Known rows, with every step that occurs:
Q -> T -> Y: [-41.6   5.5 -27.8  -5.5  24.0 -30.5  17.4   3.5  -7.1  -6.6  15.4  -9.8
 -65.2  -5.4  13.2  -7.4 -26.5  24.4  -9.3  -5.2   1.7  41.7   7.7  14.8
  16.4  10.4 -30.5  44.9]
W -> H -> A: [ -1.9 -20.2  13.5 -15.7 -39.7 -21.2 -32.1 -15.9  -4.0  10.2  22.5  -3.8
  47.2 -34.0 -26.4 -55.0  20.6   8.9   6.5  24.2 -46.5 -22.4 -41.5  32.0
  -9.1  19.7  46.0  15.9]
B -> H -> W: [-16.6   7.9  42.1 -20.7 -19.2   9.1 -72.7 -42.0  -4.6  38.3  -9.5 -22.7
  22.4  -4.2   0.6   3.5   4.5  16.1  -0.9  12.1   4.2  -7.3  -2.1  15.5
 -28.9  18.6  61.7  14.0]
T -> Y -> H -> A -> G -> Q -> E: [ 25.0 -14.3  21.1 -19.9  26.2   6.4  16.3  32.9 -10.3 -17.7   5.3  -5.1
 -13.8  14.0 -19.6 -34.1  43.7  11.9   3.7 -17.9  29.8  26.6  35.0 -35.8
  -2.1  15.8  23.2 -24.1]
T -> Q: [  6.7  -6.7  39.5  -6.6  -8.4   0.9  12.0  12.9   5.4  33.5 -23.4 -40.7
  37.1  17.1  20.1  18.0 -46.2  24.9  22.5  10.5  -8.0  -5.7 -29.7   6.6
  16.7  -9.5 -13.5 -12.8]
G -> A -> T -> Y: [ -4.7 -32.4 -10.0  31.5  29.5 -45.6  59.4  46.8 -32.7  27.5  24.0  -4.1
 -18.3  23.4 -35.8  60.2 -43.7 -37.6  14.8  31.0   0.4 -16.1 -50.7  36.5
   8.2 -41.7 -33.5 -14.7]
G -> A: [ -4.5   1.1  18.8  27.1 -18.4 -71.8  28.6  13.8   3.7   4.6  51.7 -26.3
  17.1  22.0 -33.3  47.8 -59.8  14.3  16.6  10.6 -10.3 -10.1 -54.3  31.7
  11.9 -42.3 -40.8 -10.0]
H -> A -> T -> Y -> G -> Q -> E: [ -8.9 -64.8 -10.6  13.5 -13.3  -2.1  40.7  29.3 -19.7   4.2 -18.7   6.3
  18.3  14.0   4.0  24.1  39.0  -4.0 -27.4  39.8   0.4  28.9  -1.8 -13.0
  -1.3   9.1  20.0 -12.9]
Q -> T -> Y -> H: [-31.4  26.6  -8.8 -11.4  43.3 -24.6  -3.5   3.4 -10.7 -24.4  14.3   0.9
 -86.5 -20.6   6.1 -20.3 -19.6  23.1  -8.2 -27.4  20.8  30.3  34.3   1.7
  11.4  25.5 -10.6  39.6]
Q -> T -> Y -> H -> A: [-34.2 -13.5  -7.0  -9.1  27.6 -25.9 -12.7   9.2 -11.9 -29.1  17.5  10.4
 -69.0 -14.7  -3.5 -23.3   0.4  31.8  -7.2 -26.9   7.7  38.7  42.6  -4.3
   2.4  51.2  14.6  35.8]
B -> H -> A -> T -> Y -> G -> Q: [ -4.5 -61.4   7.7   4.6  -1.2  50.2 -23.2  -8.5 -31.6  -4.7   2.8  24.1
   5.9 -21.1 -24.9  24.4  15.4 -12.7   8.3  48.6  -9.4   7.6  10.0  -8.0
   7.8   2.6  49.6 -47.7]
H -> A: [-35.8 -39.4  19.6  11.7 -52.4 -30.9 -16.1  12.4  -4.4  17.1   3.5 -18.6
  52.7   6.1  -0.1   6.5  12.5  45.9  -9.2   4.4 -24.5   2.9 -35.0  20.2
 -34.5  28.6  22.3  12.8]
W -> H: [  2.2  43.0   9.7 -18.3 -12.2 -16.5 -18.6 -24.2  -5.1  16.3  17.7 -19.8
  19.2 -44.9 -10.7 -51.4 -10.6  -2.6   7.6  22.1 -27.1 -35.0 -52.7  41.3
   5.4 -18.7   6.6  23.3]
T -> Y -> H -> Q: [  9.0  14.8  43.4  -8.8  33.8  -0.8   8.3  33.0   2.5  -3.4 -19.6  21.3
 -13.1  -1.2  -8.3 -34.0  -8.7  12.6  11.2 -22.3  27.2  -7.0  35.9  -3.6
 -42.3  20.5   1.8  21.2]
A -> T: [-44.6  20.2 -29.3  28.2  10.5   6.3  16.1  12.7 -37.6  62.0 -42.5 -32.4
   2.6  -8.1  33.4  46.8 -11.7 -27.6 -34.3  20.6  -1.5 -34.6 -66.3  39.7
 -17.7 -21.6 -17.0  26.4]
Y -> G: [-24.9  34.1   8.5  28.4 -30.3 -20.7  13.9 -11.5  12.2 -10.2  -7.6   4.9
   1.9 -39.0  43.4   3.2 -35.8  31.1  27.1  34.7  31.3  -1.4 -26.5  -4.7
   9.0 -45.4 -59.7   0.3]
A -> G -> Y -> H -> Q: [ 18.0  37.0 -27.8   0.1  20.7  35.9  15.3   3.7  19.2   2.3  -1.4   2.0
  -3.5  17.2  23.2 -20.8   5.4 -26.4   8.0 -49.9  26.1 -24.1   0.0 -39.0
 -12.3 -24.5 -47.6 -25.7]
A -> T -> Q -> G -> Y -> H -> W: [ 31.2  -3.5 -33.1   4.5  35.1  23.8  -8.1   9.4 -17.6  52.1 -57.7 -21.2
 -14.2  10.4  42.3  33.0   4.8 -45.2 -13.0 -10.2  13.1  -0.5  16.7 -18.7
  10.5   1.9   1.6 -12.2]
G -> Q -> T -> Y -> H -> W -> E: [ 28.9  33.8  23.5 -32.0  12.3 -19.9  -3.2 -15.7  29.8 -11.0   9.0  -7.1
 -34.1  53.4 -16.2  -9.8  -2.2  23.9 -25.8 -18.1  24.5  54.0  50.4   1.5
  24.7  27.7  20.3  34.6]
H -> Q -> T -> Y -> G: [-27.8 -19.2 -19.3  14.2   2.7  -1.1  39.2  -6.9  44.0 -20.3 -18.6  36.3
  -9.4   8.3  26.3 -10.6 -22.4  11.1 -15.4   0.0   3.0  46.5  48.8 -15.2
  -6.1  20.3 -35.0  50.5]
B -> H: [-24.0  29.4  22.8  -9.8 -12.5  19.6 -48.7 -36.0 -22.2   5.5  10.0 -35.6
   6.2 -37.8 -10.3   5.0 -28.3   7.1   2.5  15.9 -16.0 -19.6 -24.9  20.6
  -1.7 -14.5  20.9  -7.9]
Y -> H -> B: [-18.0  28.9  33.6   0.0  10.0 -23.8 -56.9  -0.7   1.7 -12.9 -27.1   0.0
  -2.7   4.9  15.8 -22.8   6.5  15.6   3.4 -63.0  16.3 -13.9  25.1   2.3
 -45.2  41.9  51.1  22.0]
W -> H -> Y -> G -> A -> T -> Q: [ 28.5 -32.1   6.5 -14.2   1.0  18.6  34.8  -3.2 -20.7  -2.1   3.4  64.2
  13.5 -27.2  -5.5 -18.3 -31.1 -59.5  53.7  36.4 -30.7 -42.4  -8.0  19.2
  19.9  -0.4  -2.4 -29.1]
Q -> H -> A -> T -> Y: [ -9.8 -16.2 -41.4  -4.7   5.0  18.7  -7.3   8.4  -3.4  -0.4 -19.5  -3.0
 -12.8  -8.7  -5.5  -3.8  74.4   3.7 -24.4  14.4 -15.4   0.6  -0.6   9.1
   5.0  15.9  19.6  32.7]
A -> G -> Y -> H -> W: [ 17.7  38.7 -16.4 -10.1  20.4  17.0  -8.7   0.6   9.3  23.0  -0.1  -5.5
 -17.8  22.6  29.3 -21.6  22.3 -15.1  17.0 -46.5  45.8 -21.4  -4.2 -35.0
 -14.8 -18.7 -26.5 -21.9]
B -> H -> A: [-29.2 -33.4  25.9  -7.2 -36.7  15.0 -60.3 -27.5 -23.9  -1.5  15.4 -19.0
  34.8 -28.6 -27.0   2.7   3.3  19.7   1.5  17.3 -34.9  -5.6 -14.5  12.3
 -15.2  25.6  60.4 -15.4]

Rows:
[ 33.7  49.2   3.3 -31.5 -14.6  35.2   3.2  -9.8  28.6 -15.2  11.0   9.7
  11.9  43.6   7.4  26.0  23.9  35.2 -28.1 -22.2 -19.2   6.4  19.4  11.2
  12.0 -14.3 -22.1   6.2]  G -> Q -> H -> Y
[-17.8  -1.9   9.1   7.2  -1.0  15.7 -33.4   8.5  -8.2   2.3  -7.1  -7.3
  13.8 -17.6   2.9 -22.3  35.3  18.6  11.1 -35.7  19.4 -15.7   0.3 -19.1
 -24.9  31.4  30.3  -7.5]  Y -> H -> A -> G
[-21.1   5.3  23.1 -17.5 -21.1  46.9 -27.4 -33.0 -30.1 -24.1  -4.6  42.6
  -0.6 -43.5  12.1  -3.0 -29.4  -5.6  32.0  14.8 -13.2 -22.2  20.1   4.6
 -17.8  12.3   7.3 -26.7]  B -> H -> Y -> G
[-20.4 -47.7 -23.3  -5.0 -11.1  57.5 -42.8 -39.1  -2.3  -6.8  28.2 -14.8
  13.9  -6.5 -19.3  12.4  24.7   3.9  -3.2   3.0 -29.0  31.1  11.3 -17.1
  28.8  16.4  46.0 -32.7]  B -> H -> A -> G -> Q -> T
[ 30.4  -2.1   5.2  -4.8  17.0   1.3  20.8  12.9  32.2 -42.8  -0.9  42.8
 -27.4  18.4  10.3 -19.8  17.5  24.2  36.8  13.7  31.4  40.4  47.2 -22.3
  22.6 -28.4 -24.6 -10.8]  T -> Y -> G -> Q -> H -> B
[ 27.9   1.9  18.4 -23.1  -0.2 -16.0   2.3  13.6 -19.1 -24.4   2.8 -11.3
 -13.9  18.0  -1.4   1.5   2.5 -18.4 -29.2 -34.3   2.6 -17.2  11.6 -35.5
  -4.6  18.7  19.5 -35.1]  G -> Y -> H -> A -> T -> Q -> E
[ 22.0 -46.9  -5.6  -1.9  -3.4  14.2   7.5   4.2 -12.5   6.8  11.3  39.1
  19.3 -28.7 -22.4 -31.0  31.4 -24.7  15.4  53.4 -21.4  -9.7 -17.4  13.9
  15.3  -4.1  34.8 -15.3]  W -> H -> A -> T -> Y -> G -> Q
[  3.7 -15.5   3.4  28.8  46.3 -40.6  42.5  45.1 -36.0  14.6  22.8   5.2
 -35.2  11.0 -40.6  47.8 -38.3 -37.9  16.3  14.0  15.5 -26.2 -28.2  24.5
   4.6 -29.5 -17.4 -18.1]  G -> A -> T -> Y -> H
[ 43.6  21.4  27.8 -43.6 -17.8   8.3 -15.4 -28.4  47.3  15.4 -49.6 -45.4
  30.5  35.2   3.6 -29.9  20.8  11.1   8.9  13.4   1.8  11.3  16.8  -2.7
  36.6  26.8  27.8  36.2]  T -> Q -> H -> W -> E
[ -9.3  32.5 -27.7 -10.9  -6.8  -5.3 -42.3 -25.7  37.4 -23.9 -24.6 -15.1
   0.2  16.1  20.0 -21.9  52.9  17.7 -13.8 -34.4 -14.6  11.7  19.1   7.6
  -1.4  14.3  21.6  50.0]  Q -> H -> B
[ -0.1  10.0 -44.1  26.9 -25.4   5.0   2.8 -15.3  40.7  16.2 -39.4 -27.6
  55.1   1.0  33.2   3.9  -4.1   4.5 -34.2 -13.8 -27.8  37.6  21.8  -2.7
 -18.5  -3.2 -41.2  43.0]  H -> Q -> G
[ 21.9  17.2   0.9  10.8 -37.4  13.2   4.5 -21.8  51.8 -44.0  16.0  20.6
  13.2  -4.3  16.8  15.7  23.6  51.5   3.7  28.7  17.7  29.2  17.7 -28.4
  44.6 -40.9 -31.9 -15.8]  Y -> G -> Q -> H -> A
[ 14.2  19.5 -24.8  33.3  23.3   4.7  -5.7  -0.4  13.9   0.5 -24.4  -3.8
   5.7 -11.8  -1.4  21.3  -6.4 -28.2 -27.4 -32.3   3.6   2.6  38.0 -12.3
 -11.3   6.0  -8.8  15.8]  Y -> H -> Q -> G -> A -> T
[ 45.9  26.6 -40.9 -11.4 -16.2   0.6  -9.7 -35.4  33.9  -3.1   7.3   0.4
  32.3 -27.6  -3.9 -59.8   0.6 -34.1 -12.5  -2.8 -47.1  -0.4   8.1   4.5
   5.6 -14.6 -19.6  20.5]  W -> H -> Q -> G -> Y
[ -9.2 -62.2 -19.8 -12.7   7.7  58.1 -28.9 -20.6 -11.0 -11.2  30.4  -0.9
  -5.0  -2.8 -28.7  -1.2  26.6   1.1  10.9   7.8 -19.8  38.9  25.3 -20.8
  28.2  18.2  44.9 -38.6]  B -> H -> A -> G -> Q -> T -> Y
[ 41.8  49.3 -38.3 -18.6  -4.8  45.7   6.7 -33.7  53.2  22.0 -20.7 -41.9
  24.1  49.8   7.6 -18.4  62.4 -10.3  -7.0  -3.2  21.9  22.7  -1.9 -15.4
  43.7 -25.2 -14.2  13.9]  A -> G -> Q -> H -> W -> E
[ 25.4  56.0  28.8 -11.5  -2.1 -16.3  -5.4   2.3  19.9 -24.7  12.7  15.8
  -8.5  21.0   3.1 -10.6 -27.9   3.2 -18.3 -56.9  10.6 -31.8  17.8 -17.8
 -37.2  -2.6 -25.1  -3.7]  G -> Y -> H -> Q
[ -6.0   5.0  13.8  42.7 -28.1 -55.2  39.3  -1.5  20.9 -26.5  36.7  14.4
   0.9 -17.2   0.1  32.2 -62.6  18.2  46.2  40.1  25.7   2.7 -29.3  -3.2
  33.1 -62.7 -68.8 -27.8]  Y -> G -> A
[ -9.2 -45.7 -29.4   7.4 -31.8   1.1   6.2  17.1  -0.9  11.4  17.3  -6.5
  32.2  23.6   6.7  -8.5  30.3   6.2  10.2 -16.8 -11.4   0.3 -34.0 -17.8
 -15.1   2.4 -13.2 -29.9]  H -> A -> G -> Y
[-13.9   0.3  -5.7  14.3  54.4  26.6  24.8  37.8 -32.7  37.8 -55.1  15.4
 -22.4  -2.6  10.4  11.3   4.9 -41.5 -19.8   0.4  21.4 -28.4   1.6  14.9
 -39.4  10.5   6.1  23.7]  A -> T -> Y -> H -> Q
[  7.6 -32.3   5.2  31.4  42.0 -26.7  51.8  42.1 -14.2  14.7   8.9  19.7
 -10.1  26.5 -40.9  47.4 -35.4 -46.2   5.2   7.8   7.8 -21.6  -9.4  17.1
 -10.1 -14.9 -13.0  -6.8]  G -> A -> T -> Y -> H -> Q
[ 28.7  65.1  23.7 -22.6  -8.4 -27.7   7.1  -7.0  20.7 -39.9   8.7  -6.6
  -7.1  22.0   4.1 -20.1 -16.4  -4.5 -43.1 -55.2  10.3 -17.0  26.5 -32.7
 -27.1   1.5 -19.2   1.7]  G -> Y -> H -> Q -> E
[ -8.5 -36.3 -12.3 -10.7 -19.3  42.4 -42.9 -23.1 -19.3  -5.5  25.7 -10.2
  19.2 -15.2 -21.7 -10.2  18.1 -11.7  17.0   1.1 -22.9  -7.2 -13.0 -17.6
  -1.2   4.2  32.7 -51.3]  B -> H -> A -> G -> Y
[ -0.9   4.7 -22.0  15.4  30.1   9.5  65.6  23.3 -26.8  14.9 -34.3  -1.7
 -27.8  -2.2  26.7  29.0   3.2 -33.8 -22.1  48.5  31.5  12.9 -11.0  -7.6
  19.1 -43.2 -32.8  -8.6]  A -> T -> Y -> G -> Q -> E
[ 18.4 -24.5 -15.1  21.7  20.5 -13.2  41.3  17.8  -0.6  17.9  10.2 -22.8
   2.1  25.6 -25.4  71.0 -30.2 -35.9   7.0  26.1 -13.6 -17.2 -36.8  17.4
  51.2 -39.4 -23.2 -18.4]  G -> A -> T -> Q -> H
[-12.2 -30.5 -12.4  -1.3 -17.3   0.1 -19.7  -9.3 -26.4  34.4  -1.1   0.0
  37.4 -37.2 -17.6 -29.8  31.1 -28.6 -10.6  34.4 -46.2 -35.2 -52.8  39.3
  -9.9  20.0  54.1  17.6]  W -> H -> A -> T
[  2.0   8.2  24.3  -5.8 -34.6  20.6  32.9   6.1   1.2 -14.0  -6.9  62.2
  18.3  16.7  41.4  23.3 -28.4  22.5  19.9  -3.9   1.0  -3.3  18.9   2.9
 -20.9  -1.5 -46.0 -19.9]  H -> Y -> G -> Q
[-28.0  -3.2  16.2  13.6   3.6   0.8 -34.6  17.0 -32.2  14.7 -24.8  -1.6
   2.3 -20.7   1.7   9.1  24.1   6.2 -22.6 -21.3   8.1 -31.0  -6.9   7.5
 -39.5  41.8  50.1  11.5]  Y -> H -> A -> T
[ 15.6  25.0  29.6 -14.1 -17.0 -37.4 -25.8  10.8  -5.7 -30.3  35.6  10.1
 -16.1   8.0 -10.8 -13.0  -7.6  23.5  -5.7 -47.3   5.8 -27.9   0.8 -14.1
 -31.9  11.1  -0.3 -23.6]  G -> Y -> H -> A
[-25.8 -15.4 -27.6  16.5  20.0 -50.5  43.1   2.8   7.6 -40.1  41.7  24.0
 -75.8 -13.5   0.9   6.6 -49.9  14.7  25.3  19.3  18.8  52.2  20.2  -7.1
  47.2 -17.2 -57.0  12.8]  Q -> T -> Y -> G -> A
